Every row comes from one small tree of marks. The marks that hang from a mark follow it in brackets, in alphabetical order. Every link used is in the known rows. Which tree was each row made from?
In the rows, zero is written as 128.
Known rows
nurana[davab tize]: [161 187 140  86 139 130 155 124 122 143  72 153 122 105 145 124 217 117
 106 164 172 115 106]
turaken[zige[tize]]: [159 188 113 114 156 121 136 104 110  91 135 165 144 113 141 137 189 130
 112 166 172 120  88]
degik[zige]: [181 172 127  77 136 125 126 127 101 118  94 149 133 105 145 139 178 153
  75 141 172 129  84]
davab[nurana]: [171 175  99  84 134 107 138 127 124 125 134 161 116 110 142 135 177 154
  77 165 183 121  86]
depese[megi tize turaken[zige[degik nurana]]]: [131 180  83 205 170 127 141 108 111 150 124 159  92 117  89 150 210 138
 117 118 160  80  87]
depese[megi[degik] tize turaken]: [145 178 102 147 134 159 190 130 136 166 132 149 119  90 145 163 213 163
 118  87 139  88  57]
turaken[zige]: [162 195 113 103 159 119 137 115 108  88 139 159 134 117 145 145 196 152
  90 160 172 123  80]
zige[degik nurana tize]: [158 178 110 151 153  92 104 105 112 135 117 170 120  87  92 106 171 111
 105 144 171 122 100]
rakim[megi[zige] tize turaken]: [129 138 146  92 155 120 181 131 144  79  85 126  91  85 143 138 190  94
  93 151 158 141 112]
rakim[megi[degik] turaken[zige]]: [127 169 139 113 171 118 181 118 128  84 145 128 128  69 134 130 164 130
  91 134 160 172  92]
rakim[turaken[zige[nurana[tize]]]]: [147 168 111 169 169 105 147 121 110 108 109 145 111 106 116 130 188 100
  93 162 174 142 119]
turaken[zige[degik[megi] nurana tize]]: [139 173 119 153 170  94  87 106  99 114 151 160 123  96  86 105 171 104
 119 161 176 127 125]
depese[turaken[zige]]: [160 194 109 123 158 135 157 113 104  95 146 153 122 132 139 167 204 150
 103 136 167  95  77]
turaken[zige[degik[megi] nurana[tize]]]: [136 175 130 145 169  98  95 110 104 123 122 146 108 104 102 102 188 106
 111 160 177 127 135]
megi[degik zige]: [149 189 142  79 159 137 166 115 133 134 111 141 137  75 162 143 180 142
  95  96 158 130  76]
davab[nurana[tize]]: [166 170 110  88 131 112 142 120 130 138 101 153 112 114 154 123 188 134
  92 169 184 118 103]
megi[degik zige[nurana[davab] tize]]: [130 184 149 118 167 136 165 114 130 161  78 149 136  61 113 123 170  92
 109 102 163 121 104]
zige[degik[megi] nurana[davab] tize]: [141 171 134 130 153 101 103 121 107 156 116 162 115  81  72  92 182  89
 118 159 174 121 133]
depese[tize]: [166 182 102 112 123 129 147 135 123 138 121 162 119 104 151 154 215 153
  97 170 160 127  74]
turaken[zige[nurana tize]]: [154 182 104 154 166 109 123 113 107  99 130 168 136 107 112 133 172 117
 100 159 173 118  97]
depese[megi[degik]]: [154 184 117 109 151 130 162 125 134 133 132 156 142  77 149 128 182 163
  97  94 149 110  63]
degik[megi]: [168 171 121  82 137 117 123 144 113 110 152 156 128 102 141 134 192 146
  96 159 165 129  95]

Write each row's tree
[145 190 119 143 168 117 137 115 106 118 105 169 132 102  98 126 185 100
 103 166 177 112 108]	turaken[zige[nurana[davab] tize]]
[119 144 142 137 173 119 175 125 142 124  97 131 119  47 113 120 139  81
 107 103 153 166 111]	rakim[megi[degik zige[nurana tize]] turaken]
[138 164 141 105 161 129 130 138 117 148  91 154 123  87 102 124 181  79
 120 145 169 117 131]	degik[megi[zige[nurana[davab] tize]]]
[145 182 144  90 155 139 162 104 134 137 108 146 147  71 157 135 175 121
 120 102 157 129  84]	megi[degik zige[tize]]
[127 165 127 138 181 107 165 137 114  95 104 142 104  88  86 127 173  96
  81 169 173 154 119]	rakim[megi turaken[zige[nurana[davab]]]]
[152 161 135  79 149 134 129 128 122 122 121 151 134  98 148 135 185 108
 129 145 164 125 110]	degik[megi[zige[tize]]]
[130 169  97 178 166 139 150 115 126 182  87 151  85 105 102 154 208 123
 122  89 153  79  90]	depese[megi[zige[degik nurana]] tize turaken]
[143 177 135 130 169 108 119 102 122 153  61 146 101  94 121 114 188 100
 106 123 172 120 118]	megi[zige[degik nurana[tize]]]
[129 128 153 132 147 110 165 137 128 102  82 115 100  50 103 115 146 101
  60 119 158 155 115]	rakim[megi[degik[zige[nurana]]] tize turaken]
[163 173 133 117 148 119 133 129 106 141  99 141 135  68 119 127 148 145
  62  99 165 136  86]	megi[degik[zige[nurana]]]
[141 163 122 111 167 110 164 126 118  70 133 139 115  99 130 137 177 125
  91 168 168 163  98]	rakim[megi turaken[zige]]
[138 178 145 123 163 130 156 118 135 153  74 136 123  73 145 127 174 110
  97  94 160 126 102]	megi[degik zige[nurana[tize]]]
[109 151 158 126 176 127 190 126 141 143  72 129 116  43  97 114 151  66
 110 111 158 162 123]	rakim[megi[degik zige[nurana[davab] tize]] turaken]
[152 185 114 147 164 112 128 118 111 108 102 155 120 114 128 130 189 118
  92 156 175 118 106]	turaken[zige[nurana[tize]]]
[157 180 118 130 149 115 138 130 114 140  95 171 128  91  99 121 183 101
 102 158 171 112 105]	zige[nurana[davab] tize]
[155 155 152  99 142 127 115 148 100 157  57 137 115  93 107 112 184  98
  90 154 178 124 142]	degik[megi zige[nurana[davab tize]]]
[131 171 132 140 172 138 161 124 144 159  67 140 125  74 142 121 175 116
 108  70 151 106  97]	depese[megi[degik zige[nurana[tize]]]]
[156 179 121 145 152  94 110 109 116 147  88 156 105  94 109 104 187 114
  98 144 173 122 111]	zige[degik nurana[tize]]
[123 158 154  80 157 113 143 105 141  95  77 133  89  87 133 116 191 107
  99 141 162 122 107]	rakim[megi[zige[degik]] tize]
[165 145 136 111 139 117 102 147 100 138  81 138 118  96 121 118 170 114
  86 146 173 129 130]	degik[megi zige[nurana[tize]]]
[150 179  95 150 164 143 160 107 113 106 135 164 133 128 133 152 198 135
 136 118 158  73  78]	depese[megi turaken[zige[tize]]]
[102 146 167 120 169 123 200 133 149 120  65 117  90  47 103 120 175  69
  83 116 156 143 126]	rakim[megi[degik zige[nurana[davab]]] tize turaken]
[150 168 115 104 160 139 149 116 133 129  91 162 137 102 151 134 186 122
 128 112 157  99  85]	depese[megi[zige[tize]]]
[129 147 143 105 168 109 152 100 131 117  88 135 107  75 117 110 167  83
 129 139 165 163 117]	rakim[megi[zige[degik tize]] turaken]
[161 169 144 109 145 126 132 132 103 157  32 143 117  97 113 119 184 104
  80 146 179 119 122]	degik[zige[nurana[davab tize]]]
[151 163 120 142 150  93  88 120 108 137 140 164 119  85  87 101 169 104
 114 152 170 127 120]	zige[degik[megi] nurana tize]
[139 171 107 185 177  88 122  93 101 114 134 159 115  93  80 111 172  92
 110 157 178 144 117]	rakim[turaken[zige[degik nurana tize]]]
[157 152 141 105 142 124 110 143  95 147  85 151 129  86  92 112 166  95
  98 155 177 123 132]	degik[megi zige[nurana[davab] tize]]
[116 137 142 140 172  94 148 117 137 102  77 129  71  73  92 111 175  75
  88 136 164 142 129]	rakim[megi[zige[degik nurana]] tize turaken]
